Each row comes from the steps of one path. Every step used is in the known rows, and no mark comes twice. Write the path behind each row, first mark first.
In the rows, 128 means zero.
Known rows:
tepe/golo: [ 93 138 142  84 139 120  98 125 120 116 170 143 134 107  74 102  65 125
  94 138 138 111 110 131 121 156 100]
zavuf/verul/tepe/golo: [110 139 159  84 137 116 111 133 109  85 154 141 144 111  66  99  79 139
  82  81 143 108  95 128 143 145  93]
verul/tepe: [109 159 150  88 146 132 134 148 108  76 100 150 131 111  65 113 143 116
  88 101 153 129  90 123 169 152 101]
zavuf/verul: [ 91 145 158  82 118 119 108 121 120 103 160 141 134 121  84  89  73 116
 111  77 127 108  99 131 137 149 100]
golo/tepe/verul/zavuf: [ 97 134 150  86 111  97 108 161 115 135 168 145 125 118  96 153 109 130
  85 124 141 108 100 118  95 148  98]
golo/tepe/verul/zavuf/totur/gesusag: [ 92 130 149  80 138 112 151 174 132 130 197 147 122 102  71 133 150 117
  93  76 138 135  92 119 134 157 100]
gesusag/totur/tepe/verul/golo/zavuf: [ 85 153 137  79 125  91  73 169 115 139 172 153 132  84  84  96  83 145
  71  99 141 112 118 106 154 162  92]
zavuf/verul/tepe/golo/totur/gesusag: [105 131 150  78 129 105 131 137 120  98 161 148 141 101  45  86 111 110
  88  60 138 122 100 123 197 169  89]
verul/zavuf/golo: [ 83 133 175  87 123 134 135 140 111 103 136 144 134  99 127 138  86 101
 105  92 132 104  89 130  98 135  93]
tepe/verul/golo: [ 82 159 163  98 140 114  98 155 115 119 178 147 144 115 102  62 101 120
  76 139 139  93 112 120 114 131 113]
gesusag/totur/tepe/golo: [ 89 132 115  72 136 125  95 136 121 116 192 153 126 106  82 158  63 149
  97 108 141 130 104 132 123 170  71]
zavuf/totur/gesusag: [ 88 142 145  78 153 134 152 154 136 113 180 149 123  97  61  99 145 100
 105  80 135 145  94 126 166 162 105]
golo/tepe/verul/zavuf/totur: [ 93 139 155  92 125 113 131 183 125 133 207 146 131 112  95 145 127 132
  96  79 137 115  92 105 125 138  92]
gegog/verul/tepe/golo/totur: [120 146 149  90 113 115 117 146 108  98 138 147 147 111  54  77 110 115
  86  97 139 111 100 110 200 163  80]
verul/tepe/golo: [109 144 149  86 148 122 114 139 110  89 140 145 138 106  63 110  97 133
  79 114 150 116  99 126 145 151  96]
gegog/totur: [ 99 162 113  75 138 128 142 132 132  99 135 138 133 145  88  92 122 117
  99 114 141 139 119 127 176 146 102]
zavuf/totur/verul: [ 95 142 138  85 119 121 135 173 125  66 197 148 123 143 113  94 118 125
 108  71 128 117 100 121 151 153 102]
gegog/totur/gesusag: [ 96 149 117  65 148 125 158 131 138 102 144 141 124 128  69  85 145 104
  94 104 140 155 113 137 179 163 109]
zavuf/totur: [ 88 153 147  91 145 139 135 160 129 113 185 147 130 107  81 107 122 112
 113  84 134 127  94 113 160 145  98]
gesusag/totur/verul/zavuf/golo/tepe: [ 89 117 147  77 116 112 137 160 121 113 143 146 120 131 125 172 107 124
 106  82 136 107  98 130  51 150  86]
verul/zavuf: [ 90 140 147  80 113 116 115 141 117 104 138 156 125 109 105 134 110 117
 103 121 139 118  95 119 147 144  94]
gesusag/totur/verul/zavuf: [ 91 127 137  71  96 102 112 155 127  86 159 162 117 121 144 122 105 146
  92  96 134 121 104 122 128 139  83]
gegog/zavuf/golo/totur/verul: [ 90 143 150  84  98 115 140 159 116  59 166 144 139 142 129  75  92 109
 104  69 127  97 112 120 145 158  93]
gesusag/totur: [ 83 144 138  76 138 126 102 131 142 142 145 155 119  89 100 105  96 132
  95 123 139 136 114 127 119 144  84]
gesusag/totur/tepe/verul/golo: [ 78 153 143  88 137 117  98 165 116 118 196 155 138 113 108 107 100 140
  78 114 142 108 109 121 116 142  90]

Which path is each row?
[103 139 146  74 152 113 138 167 126 111 170 147 128  77  39  93 135 121
  81  58 142 143  95 114 194 169 100]	verul/tepe/golo/zavuf/totur/gesusag
[ 87 158 158  93 137 108 105 184 121 133 201 146 140  87  80  69 106 129
  84  75 135 108 108  95 171 143 103]	tepe/verul/golo/zavuf/totur
[ 88 145 120  79 123 136 140 175 110  83 198 159 125 122  90 197 126 127
 123  55 139 136  74 113 179 168  73]	verul/zavuf/totur/tepe
[ 93 149 109  82 113 126 116 151 104  90 166 157 130 128  63 171 107 107
 124  81 139 125  94 116 204 194  73]	golo/totur/tepe
[ 95 132 140  77  93 104 118 156 114  66 155 158 120 135 132 124 110 129
 100 102 134 111  97 123 141 149  96]	totur/verul/zavuf
[ 88 155 138  80 116 125 151 176 130  57 200 147 130 144 124  71 121 132
 102  71 132 121 104 116 144 149 102]	gegog/zavuf/totur/verul
[ 85 146 134  89 141 116 123 153 115 117 136 151 132 143  71 129 136 109
 109 131 147 102 104 122  97 157 109]	verul/golo/tepe
[ 93 132 124  79 129 127 118 161 112  94 217 153 133 114  83 175  83 143
 106  77 138 122  87 118 151 163  74]	verul/zavuf/totur/tepe/golo
[ 89 137 131  83 106 130 131 156  98  85 163 155 136 119  94 191  96 104
 123  56 135 114  85 117 176 178  64]	verul/zavuf/golo/totur/tepe
[ 95 161 155  87 126 119 121 179 120 120 173 149 138  95  76  54 126 118
  95  75 131 118  97  97 185 148 100]	gegog/verul/golo/zavuf/totur
[113 155 160  81 125 106 112 148 105  84 111 144 136 101  56  94 107 129
  84  48 144 118  91 115 189 157  97]	golo/zavuf/verul/tepe
[ 95 146 155  77 109  97  86 130 117 120 151 140 132  99  68  82  60 122
 101  63 127 108 106 118 164 164 101]	golo/zavuf/verul
[ 81 158 147  96 141 124 115 179 109 103 216 151 144 122  98 109 112 130
  88  95 140 102  99 114 138 143  97]	zavuf/totur/tepe/verul/golo
[102 166 163  81 131 128 146 144 114  60 122 144 144 118  79  78 123 129
  84  60 147 122  90 120 161 142  98]	gegog/zavuf/verul/tepe
[ 89 143 127  85 118 136 130 151 100  87 164 151 136 121  81 177  93  98
 125  61 134 115  90 121 174 185  70]	zavuf/golo/totur/tepe
[ 84 145 109  70 133 134 110 145 123 110 166 159 116 110  88 176 100 135
 111  93 142 145  98 130 142 176  70]	gesusag/totur/tepe
[ 91 147 131  81 131 117  93 158 122 136 203 146 122 103  92 147  81 145
  81 109 138 129 107 129 111 165  82]	gesusag/totur/tepe/verul
[116 152 145  84 127 111 138 187 108  50 140 150 127 122  81  98 146 136
  84  43 145 125  91 109 198 157  99]	golo/zavuf/totur/verul/tepe
[ 87 134 148  76 138 125 153 160 133 109 179 155 122  95  78 116 149 108
 102  74 136 143  87 119 171 153  98]	verul/zavuf/totur/gesusag
[ 88 133 157  82 134 124 144 137 123 113 147 145 132  94  70  99 116  79
 105  80 131 122 103 128 166 170  96]	zavuf/golo/totur/gesusag
[ 99 141 138  76 126  95  71 138 116 134 152 142 129  82  54  92  55 131
  85 119 138 113 119 114 159 175 102]	tepe/golo/zavuf
[ 78 152 164  90 128 118 109 136 115  93 163 152 148 128 103  61  92 116
 102  91 133  91 101 124 136 130 105]	zavuf/verul/golo
[ 90 134 157  79 138 117 145 168 132 123 202 148 125  91  81 111 140 115
  88  77 134 137  92 119 154 149 100]	tepe/verul/zavuf/totur/gesusag
[110 137 136  71 122  87  83 158 116 105 142 148 126  86  74  90  76 158
  66  84 145 120 116 112 165 166  90]	gesusag/totur/verul/tepe/golo/zavuf
[ 88 126 160  80 123 117 145 141 121 111 146 150 133  93  83 112 120  85
 103  74 132 121  98 123 168 163  90]	verul/zavuf/golo/totur/gesusag
[100 145 148  92 133 105 103 157 119 149 176 133 126 124  66 128 102 122
  84 137 140 108 112 127  76 164 111]	golo/tepe/verul
[ 86 157 144  83 128  99  85 152 112 119 133 152 134  93  73  70  96 117
  89 114 141 105 116 106 173 159 109]	verul/golo/zavuf
[ 93 121 150  82 115 114 143 160 110  96 141 143 123 143 113 174 109 111
 112  87 135  99  93 131  61 157  98]	totur/verul/zavuf/golo/tepe
[ 96 153 133  87 129 120 100 158 108 116 199 140 126 118  77 147  88 128
  88 113 138 120 100 130 124 174  96]	totur/tepe/verul
[ 97 153 135  86 129 112 101 182 111 128 221 140 128 101  68 143  91 137
  86  74 135 123  99 112 156 174  91]	golo/zavuf/totur/tepe/verul
[ 90 158 154  88 126  89  74 161 112 135 158 145 137  87  76  59  85 127
  70 121 139  98 121 105 153 155 112]	tepe/verul/golo/zavuf
[ 91 127 167  83 121 109 137 150 120 124 168 144 135  88  86 103 109  92
  89  76 131 115 103 123 154 160  92]	tepe/verul/zavuf/golo/totur/gesusag
[ 90 126 154  85 126 122 140 151 113 120 129 141 127 126  96 180 112 104
 115  98 139 104  91 128  63 154  95]	verul/zavuf/golo/tepe
[121 149 147  76 121 100  93 151 106 111 122 141 133  85  44  73  90 134
  70 103 141 122 102 112 175 173  99]	gegog/verul/tepe/golo/zavuf
